Each row was made from one path, in order. Every step used is in the known rows, and no mark comes twice. Write each row's path.
Known rows:
J > E > G: [ 29  14 -31 -15   9   0   3  -3 -33 -13 -13   9 -22  24   9  45 -57   3
 -18  -3 -14  -7 -22  32  11 -11 -15  22 -21 -16  -4   5  -7   4  17   2
  -7 -24  -6 -14  10  -9 -12  11  -1 -12]
R > U: [ -1  18 -10 -13  10 -11   3   1   4 -20   5  -1  -5   1  15 -15  13 -10
  20   4  -2  -2 -27   2 -38 -31  -4 -17 -12  -7  12   0 -16  -5 -29  -3
  -5   3   1 -14   1   2 -15   6   6   5]
M > J > E > G > R: [-14   1 -19  27  13   1 -14   4 -29  36 -18  11 -28  21 -37  44 -42  19
  -4 -19  33  -3 -13   5  16   8 -14  14 -17  12  -7  20  -1  -2  26  16
 -27 -15   3  -7 -19 -41  11  -2  13  -7]
J > M: [ -5  22 -13   2   1  19   8  11 -49 -30 -16  -5 -29  -7   8  30   9   6
   0  -8 -24   9 -17   1  -7 -23 -21  10  -6 -14  24   4 -19  -2  53  -4
   0   1  -4   0  21  -7 -11   7   5   3]
N > U > R > J > E: [ 43  -6 -17  18 -10 -29  -7  11 -48 -59  -3  16  15 -36  45  56  -9   6
  19   5  26  38 -33  18 -48   7  20   6   1  -7 -32 -12  26  -6   4  24
  25  13   6   9 -17  13  -5 -15  -6 -12]
G > E > Q > R > V: [-37 -52   6  -8  11  30   3   5 -10  36  -7 -23  18 -12   9 -24  31 -34
  23  26  37  -3  24 -41  15 -24  11   0  13  34 -77 -11   3  23  -2  -8
  -1   6   2  69   2  11  12  10  -9  10]
G > S > A > T: [  2   9  16  27 -28   5 -26 -50  15 -12 -11   1  43  15 -60   3   3  19
  -3 -18  17 -14  12  -5  14 -12 -42   2  40  -7  33  29 -10   3 -26   0
  -4  23   0  12  -5  53 -14  19   5  10]
U > R: [ 54  -2   1   6 -34 -13   4  11  -9 -22 -19  -2  -8  -3  21  -5  15 -32
   3 -14 -23   7 -15   0   1 -16   3  -4  -9  -3  19  -3 -12  -8   4   5
  14  -6 -18 -14  28  -4  -8 -12 -13 -10]
G > R > A: [-62  20  22  -8  -3  -1 -12  -1  10 -13   5  -1 -19  -4 -71 -16   7  32
  13 -15  16   1 -26 -18   4 -27 -21  -3  43  30   0  14 -19  -6  33   3
 -13  12 -15  16   0 -27 -12 -15   8  14]
C > R > U: [-25  10 -11  -6  13 -22  10  -6  -6 -19  11  15  16  -4  90 -21  16 -12
  25  14  17   6 -22  -2 -37 -17  -9  -3  -9 -21  12  -6 -17 -14 -31  -9
  -7  -5 -13 -33   8  -3 -12   5  -3  18]
K > E > V: [  4 -18  14  -9  -1 -29   5  10  26  12 -22  -4 -19  34   7   0  20 -25
 -21  15  -1  -3 -23  15   9  37   1 -15 -25 -13  64 -28  -6  -6   1 -20
  -1 -11  -5 -33  14   6   0 -25  -3   0]
J > E > Q: [ 27 -40 -33 -14   4   7  18  14 -33  -5 -13  -7 -21 -15  12  49  14 -14
 -13   6 -12   4 -12  39   8  -5 -10  15  -9 -14  -2  -2  -7   7  23  -1
   0 -13   3 -10  13   0 -13  13 -10  -4]
M > J: [  5  16   4  16   3  22  22  -3  -6  31 -34  -7 -25  15  -3 -13  25 -45
  14   0  24   1   2 -19   0 -19  -7 -37 -18 -14  28   8  -2 -13  -4   3
  -7   5  -2  -8 -11 -11   8  -1  14  -1]
J > E: [ 20  22 -19  -4  -7   8   9   3 -27 -14 -16   1 -26  -6   2  46  16  -7
   5  -7 -23  13 -20  35  -3 -16 -24  -1 -14 -19  -4   6 -12  -4  22  -5
   3   7  -5 -13  24  -3 -27  -2   0   0]
U > R > K > E > G: [ 47  -1   0   4 -17 -40 -16  -1  29   2   0   9   9  29  19  -5 -63 -14
 -21   0 -50 -13   3   6  18  32  30   5 -39   4  39   0   8  -4  10   3
  12 -31  -3 -12  39   8   9 -13  -1 -20]
M > J > E > K: [ 44  25 -36  11  16  14  21  12 -39  37 -28   1  -2 -17  -3  43  33 -14
  -4 -22  79   5  -6  19  -1 -11 -14  -8 -27 -26   6   9  -1  -3  22   4
  -3   6  13 -16  -2 -11  17   3  14 -12]
R > K > E > A: [ -2  46   8 -15   7 -27   3   5  47  13   6  -5   3  28 -15 -12   1  -8
 -22  -6 -41 -10  -3   7   6  24  10 -15 -26 -15  49   0   1  -4  -5  -9
  -2  54   3   0  15  15   6  -2  15   1]
G > S: [ -4   9   6  -1 -11  13 -16   6 -14 -17 -24 -11 -23   9  -4 -25  11 -17
   6 -13   8 -13 -11 -10   4  -7 -25 -11   1 -26  34  15 -17   8 -18 -10
 -17  11 -15  11   5  47 -23  -8  -5   7]
Q > R > K: [-15  23  14  -8   1  31   8  -6  10  10  24 -11  11  -5  13 -34  10 -14
  15  10 -66  -6  13 -13  -3 -25  -4 -12   9  -8 -43   7  -3   5 -37  -2
  16  14   9   0 -12   7   4  27  11  -1]
G > R > V: [-59  11  15  -8   1  13 -24   1   1   2 -36   3  -9  -2 -34 -11  19  22
  20  -3  15   1  -2  -2   2 -19  -7  -5  17  49   3  -7 -31  -2  10  -3
 -18  10 -17  43  21 -34 -13 -16  12   9]
M > J > E: [ 17  14 -26  25   5  19  18   3 -28  33 -35   1 -23  -3  -4  51  28 -30
  17  -1  21  19  -9  16  -3 -10 -16 -23 -27 -23  -5  12   3 -10  34   5
  -4  15   5 -16   7  -8   0  -5  12  -3]
Q > R > A: [-29  26  22 -11   0  22  18  -6   8   3  25 -10   1  -5 -21 -25   5   0
  17  18   8   6 -16 -16  -7 -35 -11 -12  38  -5 -61  10   6   4  17   3
  20  17   3   7  -7   1   6   7  -2   8]
C > R > K > E: [-38  27  14   9  -7 -20   9 -14  27   9   5  14  12   4  77 -19  13 -15
   6  13 -34   2   7   4   5  34  -3 -12 -19 -29  49  -5  -6 -13  -3 -20
   0  -3 -15 -24  37  10 -12 -19   7  14]
Q > R > J > E: [ -8  18 -10   4  -3  43   4   1 -20 -16  20  -6   3 -21  13  27  16   3
  20  22  31  29   2   7 -22 -11  -3   0  16 -10 -80  12  17   9  -4   8
  20  19  13   1 -64   2   3  15  -3   3]
K > E > A > T: [ 23  52  14  10  -8 -19  -2 -48  59  11   5   6 -10  40 -24   3 -18   6
 -21 -17  15   0 -12  23   8  38 -14 -11  18 -15  56 -14   0  -3 -14  -5
  -4  49   0 -10   1   8  -3  -6  -2   4]
N > U > R > A > T: [ 33   4   9  19  -9 -35  -7 -57   1 -35  13  23  16 -12   1  11 -42  25
  18   0  11  22 -38   9 -30 -14  -4  -7  66   8 -12 -21  15  -7   7  32
  28  13   4   4  17  13  -4 -10  -8  -6]
C > E: [ -5  19   2  -7  -4  -2  18  -7 -16   0 -10   4  -6  10 -26 -25  24 -33
   7   4 -11   6  23  12   4 -59 -21 -14 -12 -33   1   1 -17 -10 -11 -15
  -6  -3 -24 -30  31  -3 -19  -4  -9  12]
E > A > T: [ 32  39  -6  -6   2   9   4 -51  32  -8   1   5  -6  32 -25  -6 -17   8
 -15 -18   3  -5  -7  15   6 -18 -26   1  35  -7  29 -12 -11   1 -31   7
  -3  50  -2 -11 -24  -4  -2  28  -2   0]
V > B: [  4  42   7 -19  23  13  26  13 -10 -21 -12   8 -47  18  -2 -23  -4  43
 -15 -17 -30 -16  22   4  11 -19 -15 -10   4 -15   6  -1 -14 -10 -24  -2
 -16  -5  -1 -20   5  -9 -29  -1   4   1]
M > J > E > U > R: [ 81 -35 -41  34  -2  13  16  21 -43  30 -25   2   5 -46  20  62  33 -25
   5 -18  17  21 -10  23 -27   7  17   3 -30 -18  -9   7  33 -13  37  16
   8 -13  13 -24  20  -6  23   0  -7 -20]
K > E > Q > R: [  6 -28  32   2  -5  -6  20  13  19  33  21 -18  -2   0  30 -16  10 -30
 -12  14   5 -12  -1   2  11  46  14  -8  -4 -22  -8 -10  11  12 -16 -12
   9 -20  11   4   7  11   8  -4 -12   4]
N > U > R > A: [ 22   1  17   4  -4 -51   7   2 -23 -37   3  13   9 -20  14   3 -18   5
  15   2  -1  15 -50  -6 -32 -18  15  -7  26   1 -13 -12  13 -11  19  22
  24   8  -3  10  34   9  -6 -21  -3  -8]
S > A: [  0  19  19  -2 -17 -14  14   8  -2  -9 -18  -1  39   9 -36   5  29  -7
  -7 -10 -13 -13  -1  -8  10 -30 -15  -5  -5  -2  23  19 -13 -16 -10  -8
   5   7  -4   2  21   0  -7  13  17   2]
C > E > G: [  8   9  -7 -16  11 -11  14 -11 -18   3  -7  12  -3  41 -22 -29 -49 -23
 -17  10  -4 -15  23   9  22 -57 -14   5 -22 -25   1  -2  -8  -2 -14  -8
 -15 -36 -25 -36  17 -11  -6   7 -10   1]
Q > R > K > E > G > S > A: [-24   7  32  16  -5 -25 -28   1  29  34  27  -9  75  29 -31 -15 -48  19
 -20   8 -24 -37  19 -22  26  42   9  14 -15 -15 -10  40  23  13 -29 -11
   5  -2  20  20   5  67  20  14  15   0]
G > R: [-28  19  26   0 -14  -1 -13   5  -3 -13  -5  -2 -26   2 -32 -20  17  10
   4 -34  -7 -10 -15 -12   7  -8 -19  -2  19  16  25   8 -28  -4 -13  -4
 -20   3 -15   9   0 -32 -19  -9   7   7]

Write each row's path:
[-37   1 -23 -10  17   5 -32  -1 -24   4 -31  13 -10  12 -33  48 -51  48
   0   0  16   2 -11  29  14  -9  -6  37  -2  48 -27  -2 -21   5  40   7
 -21 -12  -9  32  26 -35  -8  -6   7  -6]	J > E > G > R > V
[-52  32  32  10 -13 -21 -25  -5  37  10   9   1 -11   4 -34 -18   8  15
   4 -24 -44  -9   0  -3   8  38  -3 -14   0  14  45   9 -16  -7  -3 -13
 -15   8  -6  14  23 -13 -14 -24  21   9]	G > R > K > E
[ 46  -5 -33  11 -27  11  -9   7 -24 -44 -14   5   3 -26  16  51  15  -9
  15   6  29  41  -5  18 -18 -11   9  10  -9   2 -25   7  11  -6  31  18
  24  12  -3 -12 -27   1  -2  -9 -16 -10]	U > R > J > E
[  0 -47  -2  -8  -4   2  10  12 -15   3  -7 -15 -17   3  -5 -20  23 -39
   1 -12  16 -19   7 -40  21 -17 -11  -4  -2   7   3   0  -8   8  -5 -11
 -17  -8 -10  29   2   9 -13   4  -8   8]	G > E > Q
[-10 -39 -17 -12  15  18  21   7 -19  13  28 -16   4 -32 -15  38   8   6
   4  30  11  17 -16  21   2 -17  -4  21  31  -5 -89   8  15  13  52   7
  22   4  16   1  -6   5  12  15 -14   4]	J > E > Q > R > A
[ 34   9   9  15 -33 -30 -11   2  31   4  -2   1   6  -3  17  -2   7 -26
   1  -5 -60   6   1   8   4  29  23 -15 -31  -2  40   0   2 -14  12  -1
  20  -1  -4  -9  51  15  -4 -26   1  -8]	U > R > K > E
[ -4 -39   1 -18  11  25  19   1   3  19  28 -18  17 -15  23 -33   9 -22
  -4  21 -55 -15  23  -8   9 -15  10   1  12  -4 -42  -4   3  18 -36   3
  16  -6  18   1 -26  10  17  41   1  -4]	E > Q > R > K
[ 38  -3 -10  -1 -26  -1  -4   0   4 -18 -10   0   7 -10  18 -12  10 -25
   8  -7 -71   3   8  -1  -1 -26  11  -7 -12   8  11   3  -9  -8  -2   8
  20   5  -5 -11  24   4  -6   5   2 -12]	U > R > K
[-33  16  17   5  12 -55 -35   2  26   2  24  11 -10  33 -19 -10 -57  34
  -5 -13  25 -20 -34  -2 -14  42  10   8 -21  19  33   1  -9  -2 -20  -8
 -30 -31   3  -2   6 -21  -3 -21   6   5]	K > E > G > R > U
[-49 -24  16  -3   3 -34 -30   0  42  17  -2  -1  -5  20 -33  -9  14  18
 -13  -2 -42  -8  -4   3  15  44   3   1  -5  29  50 -20 -16  -2  -3 -14
 -12   3   1 -19  -4 -11   4 -22  19   4]	G > R > K > E > V
[ 23  28 -31  13  18   1  21  13 -17  39 -28  -5 -14  15 -23  52  21 -20
  -5  -8  29  17 -14  16   2  -7  -9  -6 -28 -22  -2  10  12  -8  28   8
  -7  62   9 -15 -11  -8  18   7  10  -4]	M > J > E > A
[ -3 -12 -42  -5  16  30  18   3 -43 -28   8  19  25 -49  82  35  23  19
   4  15  56  21   6  16 -39   9  -7  25   5 -25  -9  -6  24  -2   5  -3
  -2 -16  -2 -21 -39  -2   5  13 -12   9]	C > R > J > E > U
[ 46 -52  -3   6 -21 -33  -2   8  25  13  -3  -6  14  -9  28   1   8 -34
 -14   7 -48  -2  10  11  15  39  36  -2 -30   3  40 -10   7  -1  13   0
  18 -20   5  -8  40  17   9 -11 -10 -11]	U > R > K > E > Q
[-11 -31  25   2   0  13  11   9  23  10  26 -17  15  -4  23 -19  11 -22
  -5  36  61   2  18 -16  -5  48  26 -12   7  -9 -15 -10  28  15 -18  -1
  13 -11  17  14 -61  13  23   0 -12   6]	K > E > Q > R > J
[-50  14  24  -3   6 -22 -35  -4  25  21 -27  12  -9  36 -31  -4 -54  31
  -6   2  36 -14  -5   6  19  39   9   8 -10  46  33 -11 -16   2  19  -7
 -27 -26 -11  44  35 -27   0 -34   8   3]	K > E > G > R > V
[ 16  25  15  -9   0 -24   3  -4  19   7  -8   8 -24  48   8 -10 -62 -12
 -27  -1   4 -24 -15   7  18  35   3  -6 -33 -18  55  -5  -1  -2  -1 -12
 -13 -38  -8  -8  26  -2  -7 -18   1  -6]	K > E > G
[  1 -29   5 -11   7 -10   9   1  30  17   1  -8  -6   3  10 -10   4 -22
 -16  14 -40 -14  15  10  15  33  13 -13 -20  -7  51  -8  -2   3  -1 -13
  -1 -14   8  -1  20  17  -3  -1   7   0]	R > K > E > Q
[-26 -15  27 -10  39  11  21  21  15  42  -6  -8  -8   4  16 -15   1  44
 -15  34  15  -7  45  14  17  42  31  -1   3  11 -46 -24  11   9  -3  -7
   1 -13  21  23  22   5  11 -12  -9   5]	K > E > Q > R > V > B
[-44  14   6   2   4 -19 -26   6   6 -18  19   3 -11  -6 -23 -19  16  24
  23 -22   6  -5 -31 -10 -33 -16 -10  -3   5  21   8   6 -26  -3 -30  -2
 -21   6  -6   2  -7 -23 -14  -3  10  12]	G > R > U
[-53  -5  19  -9  31 -29 -16  15  35  13   7  10 -25  27 -40 -19  -1  86
 -31 -13 -55 -17  30   4  26  46   4   8   1  27  32 -20 -14  -5 -15 -11
 -24  -2   9 -36  -8 -18  -3 -21  14   3]	G > R > K > E > V > B
[ 55  26  -2  21 -25 -30 -20 -50  68  10  12  10  24  19 -12   7 -23   3
 -17 -16 -39   9   7  23   8  36  15  -3   9   7  43  -8   9  -4  -5  12
  20  54   5 -15  13  17  14   0  -7 -11]	U > R > K > E > A > T
[ 59 -27 -23 -10  -4   9   4  13  -6 -11   7   2  26 -40  28 -10  14  -8
  -6 -18 -64  -7  10   3 -21 -15  21   7  -8   1  17  -3  12  -3 -14   6
  14 -19   4 -10  18   7  12  21  -3 -18]	E > U > R > K
[ 23  11  -9  -8  11   9   7  18 -11 -12 -46  12 -11  -3  13  -4   0  41
   0   2 -14  10  32  13   8 -25  21   0  -6  30 -21 -16 -10 -11  17  13
   5   2  -6   7  41 -11 -11 -18  -9  -9]	U > R > V > B
[ 41 -33 -20   4 -13   3  -6  12 -12  -2  13  -2  27 -40  11 -18  26 -17
  10 -34 -43 -12  15 -40 -10 -17  13   5  -9  14  -8   4  17   0 -10  -2
   2  -7  -5  19  21  21   4   9  -1 -10]	G > E > U > R > K
[-18 -45 -18  -1  17  52  11  18 -48 -22  26 -18  10 -29  26  13   8  11
  -2  35  39  14  16 -22 -14  -3  10  26  19  -2 -51  -2  16  23  29  14
  16  -5  23  14 -79   0  32  38  -9   5]	E > Q > R > J > M
[ -5  25  25  -4   7  -4  -2 -11  34  28  32  -1  11  31  17 -25 -65  -4
 -15  16 -49 -24  12  -7  16  33  16  -3 -17 -14 -15   4  15  11 -25  -6
   7 -22  10  -1  -2  10  16  10   9  -6]	Q > R > K > E > G
[ -9 -44   3 -15   8  41  17   6  -3  -8  21 -20  14 -11  23 -29  11 -19
  -1  35  49  -2  26 -24  -7  -6  12  -1  23   1 -45  -4  16  18 -36  10
  13 -10  15  10 -92   3  24  31 -15   0]	E > Q > R > J
[-42 -44  12  -9   8  16  14   4  -3  23  35 -21   8 -11 -28 -33  17 -20
  15  14  42  -5   1 -55  17 -30  -5   0  37  14 -83  12  16  17  21  -3
   5   9   9  40 -19  16  12   8  -9  15]	G > E > Q > R > A
[-16 -44  -2 -10  16  14  22  -7  -6  33  34 -13  33 -14  -7 -41  21 -28
   2  34 -51  -2  54   4  12 -52   3   3   1 -19 -68  -1   3  12 -34  -2
  13  -7   2 -23  -6  10  17  39  -9   9]	C > E > Q > R > K
[ 36 -38 -16   8 -16  18  -6  19 -18 -28   8  -3  22 -37  10 -18  30 -18
  14 -21  62   4  14 -56 -23 -11  20   6  -1  17 -14   0  31   3 -10   2
  -2 -10  -5  29 -40  14  12  -4 -17  -5]	G > E > U > R > J
[-19  19  15  -5  -5  43   8   0   3 -16  19 -10  11  -3  15 -33  12 -14
  19  21  39   9  16 -28 -18 -17   2 -13  22  -6 -47   1  12   9 -37   5
  14  13   7   9 -79  -1  10  15   1   5]	Q > R > J
[ 53 -33  -9  10 -20  -3   1  23 -26  -7   5  -3   9 -33  16 -13  30 -28
   4 -40   7  -7  -4 -38 -11 -11   7   5  -8   7  -2   2  16  -1  -4  -8
  -4 -16 -12  20  27  11  -1  -6 -15  -6]	G > E > U > R
[ 54 -13 -45  -9  31  21   9  33 -45  -7 -30  15   1 -49  22  58  10  77
 -11  -7 -13  17  25  50 -18  -4  22  31 -10  18 -48 -16  17  -8  37  11
   3 -14  10   0  54  -6  -1  -6 -13 -15]	J > E > U > R > V > B
[-40  15 -13   8 -12  21 -25   6 -18 -34   0   6 -15 -20 -38  36  15  38
  17 -14  43  22  -7   5 -13  -3 -16  11  19  24 -20  13  -8   1  16   7
 -11  18  -4  11 -54 -26 -14  -7   4   8]	G > R > J > E
[-46  18  14  -5  -6   7 -20  -5  13  -9   5   0  -7  -5 -35 -24  11  20
  10 -26 -54 -13   4 -13   6 -16 -13  -2  16  27  17  12 -27  -3 -16  -2
 -15  13  -9  10  -6 -20 -14   6  20   6]	G > R > K
[-43  25  26  14  -1 -19 -37 -62  57   8  26  24 -18  42 -81  -3 -92  63
 -13 -14  46 -12 -18   5  23  38 -19  11  57  34  31   1   0   3  30  11
 -17 -18  -4   6  -4 -24  -1 -23   0   5]	K > E > G > R > A > T
[ 24 -39 -16  -5   5  21  20  13 -31  15  16 -16  -1 -25  26  34  17 -14
  -4  15 -15   8  -7  28   4   2  -3  19   9 -20 -67   1   8  16   1   1
  17  -8  10  -7  -7   3   7  26 -15  -2]	J > E > Q > R
[-33  10  -4  -6  -4  22  13  -9  -6 -35  -3  14  12   0  76 -27  17 -14
  16  22  59  13  14 -22 -11 -12 -11  -5  10 -13  17  -6  -4  -6 -18  -1
  -3  -4 -20 -16 -55  -6  -4   1  -4  15]	C > R > J
[-43  15  24   2  -4 -13 -33  -1  27 -16   9  10 -14  34 -32 -18 -60  29
 -13  -7  68 -15   1 -23   9  47  10   5  -2  26  41   3   5   6  -7   3
 -25 -25  -5  16 -54 -25   5 -24   6   2]	K > E > G > R > J
